What can hang from each mark:
Q_698: Q_463 Q_795
Q_463: Q_195 Q_693 Q_698 Q_988
Q_693: Q_988
Q_795: Q_362 Q_698 Q_908
Q_362: Q_263
Q_195: Q_463
Q_988: Q_463 Q_693
Q_908: Q_366 Q_795
Q_366: Q_908
Q_263: Q_362 Q_974

Every row comes from one small tree of marks. The marks that hang from a mark follow it in brackets, in the order of their numbers. Every link used is in the known rows. Which tree was each row made from?
Known rows:
Q_693{Q_988{Q_463{Q_195 Q_698{Q_795{Q_362 Q_908{Q_366}}}}}}: [-12.2  -2.6   5.1  12.0   4.6   5.1  -6.2   4.2 -47.3  -5.8  -5.1   2.7
   7.0   5.1 -30.7  -1.9  -3.3   4.2  -3.5   2.2   3.0   7.1   3.1  -5.0
  16.7   3.9  -9.8   7.1   4.0   0.3]
Q_988{Q_693}: [  7.8   4.1   3.9   8.6 -12.5  -7.3   5.5   1.0  19.2   5.7   1.8  -6.6
  -6.2   0.2  -1.7   2.0   0.5  -5.2   6.3  -0.4  -3.7   3.5  -2.6  -0.7
  -5.8 -13.0   4.9  20.7 -11.2   5.1]
Q_988{Q_463{Q_195} Q_693}: [  4.8   5.8  -5.5   9.4 -23.1   3.6  -9.3   1.4 -15.4   4.8  -3.8  -5.5
  -6.3  -5.6   3.3   1.0   4.0  -8.7   5.2   0.4  -3.9   8.3   1.6   0.2
  -3.4 -13.5   3.1  37.0  -8.1  11.3]
Q_908{Q_366 Q_795{Q_698{Q_463}}}: [  8.4   3.0  -2.3   1.2  16.4   1.5  10.1   1.0  21.1  -7.6  17.1  -3.9
  -4.0 -10.1  32.9  -1.4   0.2   7.7  -0.1   9.1  16.5  -7.8  -2.4  -1.4
  27.8   5.2  -2.1 -25.8 -20.8  -7.6]
Q_463{Q_195 Q_693 Q_698 Q_988}: [ -2.6  -4.4   3.1 -19.4   8.0  -0.5 -14.1   0.2   6.2   3.1 -15.9   8.2
  -4.1  18.6 -11.3   4.2  -3.7  -1.8  -2.6  -5.5   0.5   7.8   2.7  15.8
  -5.4   7.7   2.7 -16.3  17.9   1.2]
Q_795{Q_362}: [  5.1  13.9   3.2   0.2 -13.6  -6.7  17.2  -1.4  16.3  -0.5   6.4  -5.0
  -0.8  -0.6  -3.7  -6.2  -0.5   8.0   4.4   9.7 -10.5   0.8  -1.2  -2.4
  -5.8  -4.8   6.5   0.3  -5.8   1.8]
Q_463{Q_195}: [  5.8  16.7   4.1  -1.7 -28.4  -0.3   7.1   0.2 -15.1   1.3   1.4   0.3
  -6.4  -0.3   4.5   0.6  -1.8  -5.3  -4.2   8.1  -2.8   0.4  -1.3   7.4
  -5.0   5.9   4.4   4.3 -11.1   6.5]
Q_693{Q_988{Q_463{Q_698{Q_795{Q_362 Q_908}}}}}: [-12.5 -10.2   0.4  16.5  16.2  -1.2  -3.5   1.6 -11.8  -4.1   4.9   1.3
   5.5   0.9 -34.7  -0.1  -0.8  -1.0   5.5  -3.0   0.7   5.2   1.8  -5.9
  -6.0  -0.2 -10.0  27.0   6.8  -3.5]
Q_795{Q_362 Q_908}: [  0.1  13.6   6.9   4.0 -24.1  -4.7  16.2   0.4   5.1   1.3  14.2   0.2
   2.5  -2.6   8.9  -2.8   2.4   2.4   4.1  -0.1  -4.2  -3.8  -2.6  -0.5
  -0.6  -9.0   9.3  12.1   1.8  -3.6]
Q_988{Q_463}: [  4.4   7.3  -6.2   7.0 -10.7  -3.2   7.9  -0.2   8.3   0.9  17.5  -6.7
  -6.6 -10.8   5.2   0.5   3.9  -4.8   8.4   0.6  -2.7   2.5  -5.3   0.8
  -1.7 -16.6   0.9  16.1  -8.4   0.8]
Q_195{Q_463{Q_693 Q_988}}: [ -0.6  -3.7  -6.5 -12.6  17.8 -14.6   1.5  -8.0  22.9   7.5  -3.3  -2.1
  -5.3  -1.8  -3.2   1.9   3.0   7.2   2.9  -4.2  -1.8   3.8  -4.8   4.7
  -1.4  -3.9   1.5 -30.8  12.9  -7.7]
Q_988{Q_463 Q_693}: [  5.9   1.4  -4.3  13.2  -9.1  -2.8  -2.3   1.2  14.2   5.2   8.0  -9.9
  -6.5  -8.0  -1.7   1.7   4.6  -6.5  12.2  -5.1  -3.6   6.9  -2.3  -4.1
  -3.4 -25.0   1.8  36.6 -10.1   5.3]
Q_908{Q_366 Q_795{Q_362{Q_263} Q_698}}: [  1.6   6.8  15.5   1.8   0.4   0.1  15.6   0.2  31.6 -12.5  16.1  -5.6
   0.4  -3.0  38.0  -7.0  -2.9  17.8  -6.1  15.7   3.4  -7.3  -2.0   3.1
  17.3   2.8  -3.1 -30.5 -13.4  -4.1]
Q_693{Q_988{Q_463{Q_195 Q_698{Q_795{Q_362}}}}}: [ -9.6  -4.7  -2.7   7.6  13.3   2.9 -10.0   0.2 -31.4  -5.3 -13.2  -0.4
   1.3   5.6 -44.7  -5.1  -4.6   2.2  -1.7  13.0  -5.1  10.7   5.9  -4.2
 -14.0  14.2 -12.2  20.0   3.2   9.0]
Q_693{Q_988{Q_463{Q_195}}}: [ -1.4  11.0  -7.5   6.6 -14.2  -4.3  -3.1  -3.1 -17.6  -0.7   2.9  -0.4
  -7.1  -3.7 -14.0  -1.7   0.6  -3.4   4.9   9.4  -1.3   8.6  -2.5   5.6
  -2.1   6.0  -9.9  18.9  -6.1   7.7]
Q_463{Q_698{Q_795{Q_908}} Q_988{Q_693}}: [ -6.7 -14.8  13.1  14.5  24.3  -4.8   0.0   5.1  -2.2   3.9  -5.9   3.6
   2.7  13.6 -33.4   9.0  -3.8 -11.8   4.3 -23.6   7.1   1.0  -0.4   1.6
  -5.6 -10.7  -1.7  25.6   9.6  -4.3]
Q_795{Q_362{Q_263} Q_698{Q_463}}: [  7.3   8.0 -14.9  -9.2  -8.5   2.8  11.2  -1.2  40.1  -8.6  15.9  -1.0
   3.5 -17.5  34.4  -7.3   7.0   3.7   2.9   5.5  -5.6 -13.5  -1.7  -3.9
  -8.6 -14.2   3.2 -11.2 -17.6  -0.5]
Q_463{Q_195 Q_698{Q_795{Q_362 Q_908{Q_366}}} Q_988{Q_693}}: [ -7.9  -2.9  18.0   8.1  12.8   6.2  -1.0   6.6 -35.6   1.8 -19.6   3.2
   9.0  19.1 -30.1   0.4  -4.9   5.9  -5.6 -12.0   1.8   4.4   3.8  -5.4
  12.6  -7.3   1.5   4.7  14.0   0.6]
Q_263{Q_362}: [  6.7  12.2  -1.7   2.2 -17.0  -8.0  19.6  -2.6  12.6   3.7  12.7  -2.5
  -3.5   0.0   5.4  -8.3  -3.6  12.2   1.6  11.7   4.0   2.1  -2.0  -1.2
 -11.5  -2.4   4.7  -5.2 -16.2   3.5]
Q_263{Q_974}: [  5.7   8.2   2.5   3.9  -6.4 -11.4   8.8  -4.5  17.2  10.1   6.7  -0.8
  -9.7   0.1   5.8   2.7   0.8 -11.4  13.3   5.1   0.3   2.0  -5.2   2.3
   1.9  -1.9   0.6  15.4  -4.9   0.2]
Q_366{Q_908{Q_795{Q_362}}}: [ 5.2  9.1 10.6  8.4  1.9 -4.9  6.9  1.5  6.4 -4.5  9.9 -7.5 -3.5 -1.0
  7.6 -2.1 -4.4  7.2 -2.9  6.7 -2.0 -2.0 -2.1  5.6  3.7 19.3 -0.9 -8.4
 -0.3  7.2]
Q_698{Q_463 Q_795{Q_362 Q_908{Q_366}}}: [  7.2   5.9  -2.8   7.7  -5.5   0.9  25.6   2.1 -15.9   1.3  11.0  -3.8
   8.2 -10.9   1.5   0.4   2.3  11.0  -3.1  -2.0  -0.4 -10.3  -3.9 -17.3
  21.3  -5.3   6.4 -11.2 -10.5  -7.7]
Q_693{Q_988}: [  1.3   8.1   1.3   6.7  -5.6 -14.3  11.8  -3.4  18.1   0.0   7.1  -0.9
  -7.5   1.2 -19.7   0.6  -2.1   1.8   7.1   8.5  -0.9   3.3  -6.1   6.3
  -4.3   4.3  -6.3   1.4  -9.2   1.7]
Q_795{Q_362 Q_698 Q_908{Q_366}}: [ -5.3  14.1  17.2   3.9 -20.0   2.2  12.5   3.1   6.7  -4.8  14.0   2.8
   8.0  -5.0  30.8  -6.0   4.5   4.0   1.3   4.6   8.8  -8.3  -1.1  -1.9
  24.5 -19.8   6.6  -8.6  -6.6 -10.3]

Write each row's tree:
[ -9.5 -13.8   8.0  -4.4  -9.5   4.2 -13.6  -1.9 -12.2  -1.6 -15.5   8.3
   4.3  12.6 -11.3   3.1  -6.6  -3.0 -10.7   0.7  -6.5   0.2   3.8   6.3
 -18.0  22.0  -3.2  -8.0  12.0   1.6]	Q_463{Q_195 Q_693{Q_988} Q_698{Q_795{Q_362{Q_263} Q_908}}}
[ -0.8  -4.3  -7.4  -5.8  18.6  -1.9 -18.8  -5.8  33.2  -5.4  -3.5  -0.9
  -0.3  -4.7  23.5  -4.3   0.7   1.4  -0.5  11.7   8.0  -1.7   2.8   2.1
   8.0  27.5 -11.2 -23.1   5.0   0.6]	Q_366{Q_908{Q_795{Q_362 Q_698{Q_463{Q_693{Q_988}}}}}}
[-10.6  -9.7  10.8  -9.1   4.5   5.2  -8.8  -0.4 -25.3   3.4 -20.9   9.9
   6.9  17.4 -18.1   3.3  -5.7   1.0  -7.6  -9.4  -1.1   2.1   5.7   3.2
  -7.3  12.6   3.7  -3.8  30.4  -5.2]	Q_463{Q_195 Q_693 Q_698{Q_795{Q_362 Q_908}} Q_988}
[  1.5 -12.7  -5.1  -9.4   8.3   2.2 -17.9   1.2  23.4   2.9   3.6  -2.1
  -6.0   0.3   1.2   4.8   1.8  -7.2   5.9  -7.7  -0.2   6.5   1.7   4.2
  -4.1 -10.5   3.6   0.6   4.5  -0.9]	Q_988{Q_463{Q_693 Q_698}}
[ -5.4  -1.0  13.2   3.8  -8.7   8.5  -2.3   6.0 -38.5  -1.8  -7.3   6.4
   6.1   8.2 -14.0   1.2  -4.3  -4.9  -9.9  -1.5  -0.9  -3.0   6.0  -1.6
  -9.5  13.0   5.7  12.6   4.5   2.2]	Q_463{Q_195 Q_698{Q_795{Q_362 Q_908}}}
[  0.5   2.5 -14.8 -21.6  -0.4   4.5  -9.1  -4.1  12.5   2.5 -11.5   8.2
  -1.1  -0.7  30.5  -1.2   5.7  -6.6   0.6   1.1   8.1  -3.0   2.2   6.2
   2.4   0.2   1.3 -16.0   7.7  -5.6]	Q_795{Q_698{Q_463{Q_195 Q_693 Q_988}}}
[  6.1  -3.6 -17.4 -14.7  -2.5   3.9   8.9  -6.1  -1.4   2.9 -14.0   0.4
   3.6  -0.7   4.6  -1.1  -1.6   9.9  -7.6   1.3 -17.0  -4.8  -1.0  -4.5
 -15.6  12.8   2.4 -25.9   9.4   0.4]	Q_698{Q_463{Q_195 Q_693 Q_988} Q_795{Q_362{Q_263}}}
[ -4.4 -13.1   0.2  -0.5  46.2 -10.9   5.1  -0.8   0.5  -1.0  -3.4   0.3
   0.7   1.6 -41.7   3.7  -1.3   3.2  -4.1  -9.6   2.4   1.6  -2.7  -2.9
  -8.5   2.2  -6.8 -17.4   2.5  -4.8]	Q_195{Q_463{Q_698{Q_795} Q_988}}
[ -3.6  11.6  14.3   0.2 -26.2   1.0  14.6   3.2  18.1  -8.9  21.4   2.1
   8.2  -8.0  46.8  -5.1   4.7   2.3  -2.2  -1.3   3.1 -13.1  -4.7   1.5
  19.8 -24.5   4.6 -15.4 -10.0  -8.4]	Q_795{Q_362{Q_263} Q_698 Q_908{Q_366}}
[ -6.7  -9.2   3.9  13.2  -3.7  13.9 -17.2   6.8 -40.7   1.4 -10.6   0.3
   5.3   3.7 -18.8   2.1   1.2 -10.4  -1.0  -9.7  -1.5   5.3   8.2  -9.1
  -9.3 -10.3   3.2  47.0   8.8   5.8]	Q_988{Q_463{Q_195 Q_698{Q_795{Q_362 Q_908}}} Q_693}
[ -5.7 -14.9   6.3  -4.9   4.5  -0.4 -18.3  -2.7 -13.9   1.5 -24.9   5.2
  -3.0  16.1 -27.5   5.9  -9.4  -7.0  -8.9   7.1   2.3   6.5   5.0   6.1
 -14.0  29.6  -8.1  -8.6   4.8   4.5]	Q_463{Q_195 Q_693{Q_988} Q_698{Q_795}}
[  7.7   2.3  -4.7   5.3 -11.9   2.0  28.4   2.0  -6.5  -2.7  19.6  -4.2
   8.2 -15.4  15.1   0.6   2.1  12.3  -5.7  -5.6  -7.0 -15.1  -7.2 -13.0
  14.5  -9.5   5.5 -20.9 -17.2  -6.4]	Q_698{Q_463 Q_795{Q_362{Q_263} Q_908{Q_366}}}
[-10.5 -14.3  11.0  -4.3  21.2  -3.0  -0.4  -0.9   5.3   4.0 -10.0   6.6
   8.6  16.6 -22.1   4.2  -5.0   2.1   0.6 -12.9  -0.6   0.2   2.6   1.7
  -8.1   2.6   2.1  -5.1  28.1 -10.9]	Q_463{Q_693 Q_698{Q_795{Q_362 Q_908}} Q_988}
[  6.3  11.5 -12.6  -9.4 -18.9   7.4  -0.7   0.8  -5.7  -3.8   2.2   4.3
  -1.9 -13.3  31.3  -2.3   6.6 -10.2  -0.1   6.7   8.6  -8.5   2.1  -0.3
   1.3  -0.1   2.8   0.3 -16.8   2.4]	Q_795{Q_698{Q_463{Q_195}}}
[ -5.3  10.4  13.3   2.9 -20.6  -1.5   7.8  -1.1  20.9  -0.4  18.6   4.3
   4.9  -6.2  50.6  -4.4   5.3  -5.5   7.6  -0.6   5.9  -9.5  -5.1   1.4
  24.3 -21.4   1.9  -4.4  -4.0  -9.4]	Q_795{Q_362{Q_263{Q_974}} Q_698 Q_908{Q_366}}
[  0.1 -12.1   0.5  10.4   5.1   9.3 -18.3   6.3 -30.6   2.6 -14.4  -3.2
  -2.6   3.1 -25.0   5.3  -1.1 -15.2  -1.5  -4.7   0.0   8.0   6.4  -6.8
 -12.7  -3.9  -2.5  37.8  -5.2  11.0]	Q_988{Q_463{Q_195 Q_698{Q_795}} Q_693}
[  7.0  -7.4  -4.8  -7.9   9.5   2.9 -16.4  -2.3  26.5  -2.7   3.7  -0.7
  -4.6  -9.9  49.5   5.4   2.2 -11.1  -4.1  -0.6  14.5  -8.5  -0.2   5.7
  10.4  19.0  -2.2 -23.6  -4.2  -1.8]	Q_366{Q_908{Q_795{Q_698{Q_463{Q_693}}}}}
[  2.0  -3.7  -3.7   2.1  -3.0   7.9 -23.3   6.9 -12.5   1.9  -8.0  -2.2
  -6.4   2.1  -9.8   3.1   2.2 -12.9   4.3  -6.3   0.0   9.9   5.3   1.6
  -6.4 -15.2   2.2  33.8  -4.2  12.9]	Q_988{Q_463{Q_195 Q_698} Q_693}
[  0.7 -14.9  -3.6 -16.5  20.6  -7.1 -18.5  -1.8  22.2   3.0  -2.5  -0.8
  -5.6  -0.7  -3.9   4.7   2.7   0.7  -3.4  -2.7   0.4   2.3   2.0   2.2
  -5.0  -0.6   8.0 -29.3   2.5  -2.2]	Q_195{Q_463{Q_693 Q_698}}
[-11.8  -8.8   0.2  14.2   3.1   3.5 -13.9   2.9 -43.7  -2.7  -1.2   6.6
   0.0   2.8 -29.3   6.5  -2.6 -14.8  -1.3  -8.5   8.2   4.7   1.2   4.4
  -5.2   8.8 -12.5  31.7   1.2   1.1]	Q_693{Q_988{Q_463{Q_195 Q_698{Q_795{Q_908}}}}}
[-11.4 -16.5   4.7  10.2  37.9  -5.7  -4.0   1.9  -8.7   3.2 -10.3   1.0
   8.6   3.3 -42.4   0.6   1.7   2.5   0.2 -17.4   0.1   3.2   3.1 -10.1
  -6.8 -11.2   0.4   9.1  15.0  -4.8]	Q_195{Q_463{Q_698{Q_795{Q_362 Q_908}} Q_988{Q_693}}}
[  1.6   2.9  -9.5  -2.5  31.7  -6.5  -2.9  -3.8  38.4  -4.7  10.6   1.8
  -0.3  -7.5  38.0  -2.9   3.4  -3.4   9.4  -3.4   5.7  -9.0  -5.0   6.9
  10.3   9.8 -12.7 -12.2   6.4   1.1]	Q_366{Q_908{Q_795{Q_362{Q_263{Q_974}} Q_698{Q_463{Q_988}}}}}
[  2.7   8.0 -15.5 -11.0  -6.8   6.0  -1.7  -1.0  22.1  -3.9 -10.1   2.3
   5.1  -6.1  20.8  -8.3   7.4   2.5   2.3  -2.3  -6.9  -5.3   1.5  -0.7
 -10.0 -18.1  -0.3   4.4  -1.0   5.9]	Q_795{Q_362{Q_263} Q_698{Q_463{Q_195 Q_988{Q_693}}}}
[  7.9  -0.2 -18.0 -15.8  12.1  -7.6   7.0  -5.5  33.7   6.4   0.9  -0.8
  -4.3  -1.7   5.6   2.9   2.8   4.7   7.4  -7.4  -2.3  -0.9  -4.5   2.5
  -0.4  -6.6   4.6 -22.2   6.4  -6.4]	Q_698{Q_463{Q_693 Q_988}}
[  5.0   0.1 -14.1 -14.3   1.7   1.7   8.2  -6.8 -14.6   6.5 -21.6   0.5
   3.0   2.6 -11.5  -2.6  -2.2  11.1  -4.3   5.1 -10.1   1.1   2.6  -8.8
 -10.0  16.1   2.1 -16.9  15.2  -1.1]	Q_698{Q_463{Q_195 Q_693 Q_988} Q_795{Q_362}}
[  4.3  -6.4 -16.9  -9.6 -10.1   2.2   0.1  -8.0  -1.6   0.2 -16.3  -0.3
   1.3  -3.6  -5.3  -1.4  -3.1   9.2  -8.8  12.6 -15.3  -1.8   1.0  -6.4
 -19.3  24.6  -5.4 -19.9  -2.2   5.7]	Q_698{Q_463{Q_195 Q_693{Q_988}} Q_795{Q_362{Q_263}}}
[ -3.9  -4.6   8.3   8.5  -3.1  11.8  -8.3   8.9 -55.1  -2.1   5.7   1.9
   3.5  -0.1  -4.6   6.2  -1.6  -9.3  -7.1 -10.0   9.9   0.4   0.1  -3.1
  19.3  -5.6  -0.5   9.3  -5.3  -1.7]	Q_988{Q_463{Q_195 Q_698{Q_795{Q_908{Q_366}}}}}
[  3.6   2.9  -6.7  -8.0 -26.0   5.8 -11.6  -3.0 -10.2   6.1  -2.7  -2.1
  -8.1  -3.6  17.1   1.7   2.5  -8.3   0.4   5.2  -3.5   6.5   0.5   4.8
  -4.3  -0.4   5.5   6.8   4.2   3.2]	Q_988{Q_463{Q_195 Q_693}}
[  6.0  10.6  14.1   5.8   4.8  -4.9  21.1  -0.4  12.1  -4.2  12.0  -9.5
  -3.7   2.4   7.0  -5.5  -7.7  24.6  -2.6  16.6  -0.6   0.5  -2.2  -1.3
  20.8  10.2   2.0 -24.5  -7.0  -1.6]	Q_908{Q_366 Q_795{Q_362}}
